Each row comes from the steps of one path. Every step used is in the known rows, and no mark comes twice. Write the path behind each row, first mark first.
In the rows, zero is written as 128.
Known rows
s/b/p: [ 88 130 120 167 162  94 125 124  70 118 167  70 150 148 114 139  97 104
 103 137 127  80 155 157  89 119 130 172 143 113 168 140 102  98 157  84
  57  88]
d/b: [123 152 138 161 151 103 133 120  66 139 167  84 139 156 133 127 115 117
 109 130 113 116 105 179  91 148 111 123 153 131 154 120  92  86 152  89
  83 106]
t/k: [ 85 142 117 151 157 102 120  91 105 143 185  81 130 139 144 126 121 103
 125 136 178 133 123 137  84 145 111 145 173 116 166 145 110  97 128  79
  64 107]
w/k: [ 92 137 138 203 142 103 143 119  96 134 171  80 136 119 131 105 141 129
 102 127 138 138 159 165  98 139 127 156 159 117 164 156 101  99 121  89
  83  96]
v/b: [104 143 121 171 171  97 136 115 115 145 142 101 133 146 104 101 130 121
  97 131 152 146 125 194 105 155 124 120 155 128 143 126  98  60 125  88
  77 116]
k/g/j: [136 144 128 156 160  92 139 133 109 150 158  85 134 131 129 129 112 104
  82 146  99 131 149 151  95 134  66 142 139  97 166 146 112  89 130 134
  73  46]
w/k/b/x/g/j: [126 136 143 217 125  96 149 152 137 148 139  93 172  84 137 103 147 168
 149 118 106 117 166 195 145  93 102 130 166 220 134 182 136 114 107  67
  80  81]
g/b/e: [109 143 163 158 143  80 115 139  86 136 157  91 151 167 125 144 125 115
 149 117 124 144 114 207 102 141  99 127 129 132 171 121 127  77 148  83
 124  74]
t/k/b/x/g/j: [117 141 122 164 138  97 124 123 146 157 154  96 168 105 152 124 126 143
 170 128 143 113 130 165 132 101  87 121 179 217 139 170 148 112 113  60
  64  91]
k/w/g: [ 86 133 119 173 152 122 166 103  90 134 152  81 112 149 132 126 124  93
 114 102 150 142 141 165  87 106 114 167 137 133 186 130  84 111 113  76
  92  84]
d/b/x/g: [122 138 145 155 124 137 154 117  69 140 157  96 150 138 148 135 112 126
 139 114  82 120 123 182 117 120 104 123 140 183 147 137 108  99 123  53
  75 113]
k/g: [115 146 129 169 156 104 152 111  94 151 167  86 143 140 119 123 102  99
  73 142 123 142 149 161  77 140  91 153 140  65 172 132  98  68 126 122
  72  73]
t/k/g: [105 156 120 154 157 100 133  96 113 152 184  76 146 133 138 127 101  96
 104 137 165 135 135 127  71 141  85 150 150  73 174 144 106  80 119 108
  67  83]
q/b/w: [ 86 140 151 153 182 147 159 104  96 115 168  87 103 171 143 128  97 116
 125 134 146 105 146 158 132 150 103 106 163 114 147 141 110  98 132  77
  47  98]
t/k/b/x: [100 150 122 187 152  90 130 102 135 150 174  82 195 125 144 105 119 147
 128 104 177 119 127 180  99 124 106 139 195 144 138 166 119  81 130  58
  59 108]
w/k/b/x: [110 145 140 242 138  89 153 132 126 141 162  81 199 104 132  85 141 173
 106  95 138 121 163 209 113 118 120 150 180 145 136 180 110  81 124  65
  76  96]
j/g/k: [ 60 124 140 185 151 122 158 115  78 124 158  96 129 132 127 114  75 137
 117 141 146 147 135 141 114 121 148 123 123 113 158 147  99 101 137 110
  98 100]
q/b/x: [ 86 142 129 170 169 137 168 108 121 120 178  75 150 158 150 119 107 152
  88 111 119 122 173 176 132 142 112 128 174 134 139 163 104  85 148  58
  55  83]
e/b: [ 87 124 124 151 160  95 138  98  90 129 164  88 107 141 135 118 101 128
  93 136 148 119 158 166 100 138 121 138 140  98 173 146  96  69 137  77
  56  89]
d/b/x/g/k: [110 141 159 185 128 132 160 130  78 128 155  90 149 128 165 130 101 147
 158 104  85 123 127 182 138 112 116 116 123 198 150 161 103 126 148  73
  98 115]
x/g/b: [114 135 137 149 137 123 132 115  77 148 144 102 130 149 125 139 111 104
 163 144 108 152 113 177 119 117 112 114 132 187 165 132 114 101 126  84
  94 114]
p/b/e: [ 95 142 158 153 139 103 135 130 102 143 153  94 146 156 127 116 142 130
 119 118 147 131 127 200 105 167 111 111 143 115 157 108 119  41 151  75
 108  59]
s/b/v: [ 85 130 116 162 170  79 130 102 101 132 149  83 118 157 128 111  78 132
  99 142 132 102 137 157  87 132 118 140 129 116 164 114 116  70 139  89
  54 106]
k/g/b/p: [126 154 156 151 156 122 134 146  63 143 163  71 164 167  99 141 103 101
 138 116  99 110 128 148  84 122  67 146 117  97 161 163  91  94 142 115
  93  60]
p/b: [107 142 130 155 153 124 147 111  98 151 152  90 141 149 125 101 130 129
 104 123 141 132 125 173 110 161 118 105 160 128 148 129  93  56 147  86
  77  86]
w/k/b/s: [123 169 151 238 152  67 140 143 115 140 150  93 159 129 130  92 123 139
 113 169 151 115 142 219  92 149 128 124 174 144 177 139 107  95 111  84
  97 106]
j/g: [ 71 121 125 156 148 126 154 102  70 137 161 101 129 142 108 118  85 116
  99 151 142 144 132 141  94 130 139 130 140  97 155 125 104  73 112  92
  74  97]
q/b/d: [ 88 123 144 167 149 128 149 116  98 130 174  89 136 155 129 119 106 130
 118 154 136  88 157 147 126 154 105 119 173 120 129 130  99  83 143  85
  47  91]
q/b/x/g/j: [102 132 131 145 154 145 164 128 133 128 156  87 125 138 157 138 115 147
 132 134  85 117 177 162 164 118  95 109 159 210 138 166 132 116 132  60
  59  68]
p/b/x: [113 134 132 162 145 139 161 112 104 143 157  88 167 138 141  95 129 150
 102  84 120 128 138 184 123 150 107 113 164 138 137 156  97  58 139  60
  66  80]
w/k/b: [103 150 138 236 145  76 138 131 118 150 158  85 172 114 116  90 142 152
 106 134 158 123 148 200  98 129 132 142 178 137 146 152 106  77 129  91
  88 103]
j/g/x/b/p: [ 55 112 104 121 146 109 140 148  47 157 144 118 147 121  96 135  83 115
 141 154 153  87 151 121  85  98 137 118 133 112 166 126  94  91 123 103
  76  66]
g/k: [ 82 138 141 196 159 102 143 118  93 130 166  86 127 137 148 115 112 124
 109 132 133 144 139 170 112 135 130 141 147 123 167 155  95 111 158 111
  91  98]
t/k/b: [ 94 157 118 183 159  75 114 103 128 158 172  85 167 132 131 111 121 126
 128 144 198 119 112 170  88 133 117 132 191 135 151 139 116  77 138  84
  70 112]
v/b/q: [102 149 105 189 163  91 135 130 104 148 133  87 136 162  93 129 148 117
  86 129 150 146 124 192 102 160 115 114 158 118 141 112  87  75 151  66
  90 151]
x/g: [ 87 127 129 156 136 129 145 102  79 152 154 106 113 137 128 133 121  97
 122 163 122 144 140 167 108 124 125 139 148 152 167 121 114  94 115  82
  72 107]
k/w: [100 132 114 183 168 114 153 118  78 132 171  96 108 151 120 121 116  94
  96 103 150 132 137 170  80 122 102 169 157  94 194 113  86  86 143  69
  94  87]
t/k/w/g: [ 78 140 111 157 152 118 146  88 111 134 169  70 113 142 149 131 121  91
 147  95 193 134 129 130  83 108 107 165 148 138 190 142  96 125 106  64
  88  95]
x/b/w/g/k: [ 56 124 166 171 144 111 143  94  96 129 123  94 112 110 151 112 113 108
 158 139 176 121 137 165 143 102 142 113 122 163 171 164 109 137 106 123
  64  97]

Which path is each row?
[101 141 157 164 140  96 142 137  94 125 141  81 134 170 129 148 128 102
 170  78 145 148 119 200  96 103  93 146 106 155 194 119 111 103 126  67
 147  64] -> k/w/g/b/e
[111 136 165 184 148 144 158 120  91 128 150  89 128 122 136  90 138 135
 150  91 153 108 136 159 128 154 105 102 152 127 144 161 103  85 108  74
  72  94] -> p/b/w/k
[144 137 143 141 130 124 144 140  84 138 149  94 142 129 155 142 122 131
 152 117  59 109 124 173 136 115  81 113 142 215 141 151 124 122 125  67
  75  85] -> d/b/x/g/j
[115 150 139 206 143 101 155 124 105 141 171  75 151 112 122 108 121 121
  85 129 126 138 171 156  81 135  98 160 137  76 170 156  97  82 113 117
  84  75] -> w/k/g
[ 94 125 130 159 147 106 148  83  95 114 136  76 130 132 152 135  85  91
 130 124 143 104 141 168 114 110 132 136 122 142 165 143 120 120  95  93
  39 116] -> s/b/w/g
[ 66 147 147 153 176 144 149 131  85 121 180  67 127 184 116 136 118 126
 116 139 129  87 163 143 114 143 116 140 165 122 144 155  91  99 161  75
  64  68] -> q/b/p
[116 148 119 179 148  96 125 133  74 143 150  74 151 175 113 154 133 111
 124 119 116 144 110 179  99 141  96 113 150 134 160 129  89 105 172  72
 104 138] -> g/b/q
[105 141 139 153 166  89 141 109  85 119 156  95  94 156 149 120  83 116
  96 170 141 112 154 185  91 160 117 120 138 105 203 134  99  86 119  69
  66  92] -> e/b/s
[ 70 114  85 131 146  90 144 123  75 165 137 128 142 104 116 121  75 121
 115 163 162 123 146 143  89 108 147  99 140 114 176 107 101  73 118 111
  78  88] -> j/g/x/b
[ 82 128 152 134 158 128 143 116  71 142 136  99 122 178  99 112  67 149
 159 131 129 133  95 127 101 126 105  93 105 131 141 127 114  69 112  90
  93 101] -> j/g/b/v
[137 157 131 152 150 109 134 109 119 141 178  69 191 135 149 125  91 125
 144  79 132 140 124 146  95 125  58 131 137 118 162 183 114  91 123  84
  79  86] -> t/k/g/b/x
[102 137 165 145 124 102 121 136  82 145 144 107 133 159 123 154 123 104
 179 139 115 152 117 202 116 122 105 118 116 176 174 110 140  88 130  74
 125  88] -> x/g/b/e
[104 147 115 175 145 119 146 126  87 154 144  76 144 165 114 126 149 125
  95 120 138 130 124 174 103 166 107  99 164 117 146 115  81  69 171  64
  90 119] -> p/b/q
[ 68 123 127 200 165 129 175 127  74 111 161 101 110 137 118 114  66 126
 122 105 163 139 137 139 102 100 131 147 119  98 188 128  86 103 146  87
 121  94] -> j/g/k/w
[133 140 127 181 151 111 171 144  87 145 159  99 141 102 149 128  97 106
 136  99 112 108 169 140  80 125  67 126 122  71 170 156 102 114  86 117
  74  80] -> b/w/k/g/x
[ 98 128 133 150 148 122 141 114  68 134 149  97 149 155 104 124  74 126
 142 132 130 146 105 151 105 121 126 105 125 130 153 134 106  79 126  93
  97 106] -> j/g/b
[ 91 133 129 176 148  52 117 122 103 120 160  84 150 141 134 140  99 110
  93 139 142 115 151 206  90 135 131 158 134 105 184  99 134  65 156  80
  90  83] -> s/b/e
[ 72 125 108 148 135  62 146 144 103 156 129 112 128 120 139 145 123  98
 147 108 173 123 157 192  79  89 114 141 119 140 214  89 108  98 119  85
 127  46] -> k/w/g/x/b/e
[ 54 112 102 116 155  97 144 123  80 172 126 130 116 128 108 107  64 143
 135 162 159 109 134 119  84 110 125  85 118 113 162  98 110  64 105 109
  73  83] -> j/g/x/b/v
[ 87 150 149 164 149 107 135  83 123 144 147  81 151 133 149 120 119 108
 181 122 204 108 103 159 109 115 110 116 163 160 141 162 127 118  80  86
  51 118] -> t/k/b/w/g
[131 164 129 147 158  97 120 107 112 148 175  72 164 145 135 131  91 106
 146 117 150 140 109 134  81 135  71 125 134 107 173 155 110  87 131 110
  90  92] -> t/k/g/b
[ 62 125 138 145 161  90 120 102  95 161 139 106 103 143 108  94 118 128
 109 165 169 112 130 156  97 132 117 123 146 120 166 114 112  60 126 102
  58  84] -> x/b/v
[ 88 150 156 222 155  82 138 131 124 157 145  87 144 136 111  79 132 173
 128 132 155 108 138 177  95 131 109 130 157 135 133 144 114  70 118  89
  83  96] -> w/k/b/v
[ 89 124 118 201 136 103 156 112 110 113 148  88 152 101 167 124  74 141
 123 118 107 126 169 185 140  92 145 145 123 183 172 161 122 124 149  74
  72 119] -> s/b/x/g/k
[109 131 119 158 156 108 156 128 104 131 144  80 102 140 141 134 131  98
 126 106 127 131 141 154 106 101  90 157 137 164 182 144  99 133 115  88
  94  57] -> k/w/g/j
[106 141 152 149 155 124 121 141  52 133 164  77 148 177 107 140 125 108
 157 115 110 109 116 158  99 125  96 141 140 140 153 163  93 110 152  86
  90  82] -> g/b/p
[ 95 172 165 220 149  74 153 125 124 136 125  84 153 145 160 108 100 133
 134 172 148 133 126 221 113 128 145 107 141 186 175 153 100 133 119 113
 106 108] -> w/g/k/b/s
[107 105 118 182 136  80 125 110  83 129 162  94 159 121 127 120  85 109
 107 149 133  79 148 161  99 131 119 152 153 111 155 113 108  81 141  93
  38 113] -> s/b/d
[ 97 120 121 170 148  90 140 134  85 148 145 116 128  83 143 114 120 116
 153 121 163  99 162 160 106 115 113 109 151 126 178 144 109 114  98 101
  65  93] -> g/x/b/w/k
[ 94 145 147 169 159  76 125 135 118 140 143 103 134 152 105 118 141 121
 110 128 160 147 129 220 103 161 118 127 139 116 152 103 125  47 130  76
 107  89] -> v/b/e
[ 94 115 146 140 167 120 145  94  73 115 159  98  87 142 142 124  92 111
 129 119 154  99 145 157 113 136 100 125 131  88 168 153 109  86 112  71
  37  97] -> e/b/w
[102 149 113 148 151  94 144 106 122 161 141  95 162 122 170 135 103 110
 199 110 181  99 114 151  94 106  98  94 156 166 143 154 118 135  81  92
  60 115] -> t/k/b/w/g/x
[104 119 105 172 134 108 149 101 102 126 151  94 155 112 148 131  82 120
 107 127 104 120 165 185 121 101 134 150 138 169 170 137 127  94 123  55
  50 117] -> s/b/x/g
[ 87 133  70 162 145  65 127 142  82 173 137 105 145 126 122 150 131 106
  97 150 147 119 149 173  81 126 117 107 164 119 181  97  86  99 163  89
  84 119] -> g/x/b/q
[ 86 139 174 166 144 151 170 103 103 126 127  82 121 137 165 105 117 130
 173  95 149 124 119 159 149 133 123  84 116 170 140 173  97 124 114 106
  80  92] -> p/b/w/g/k
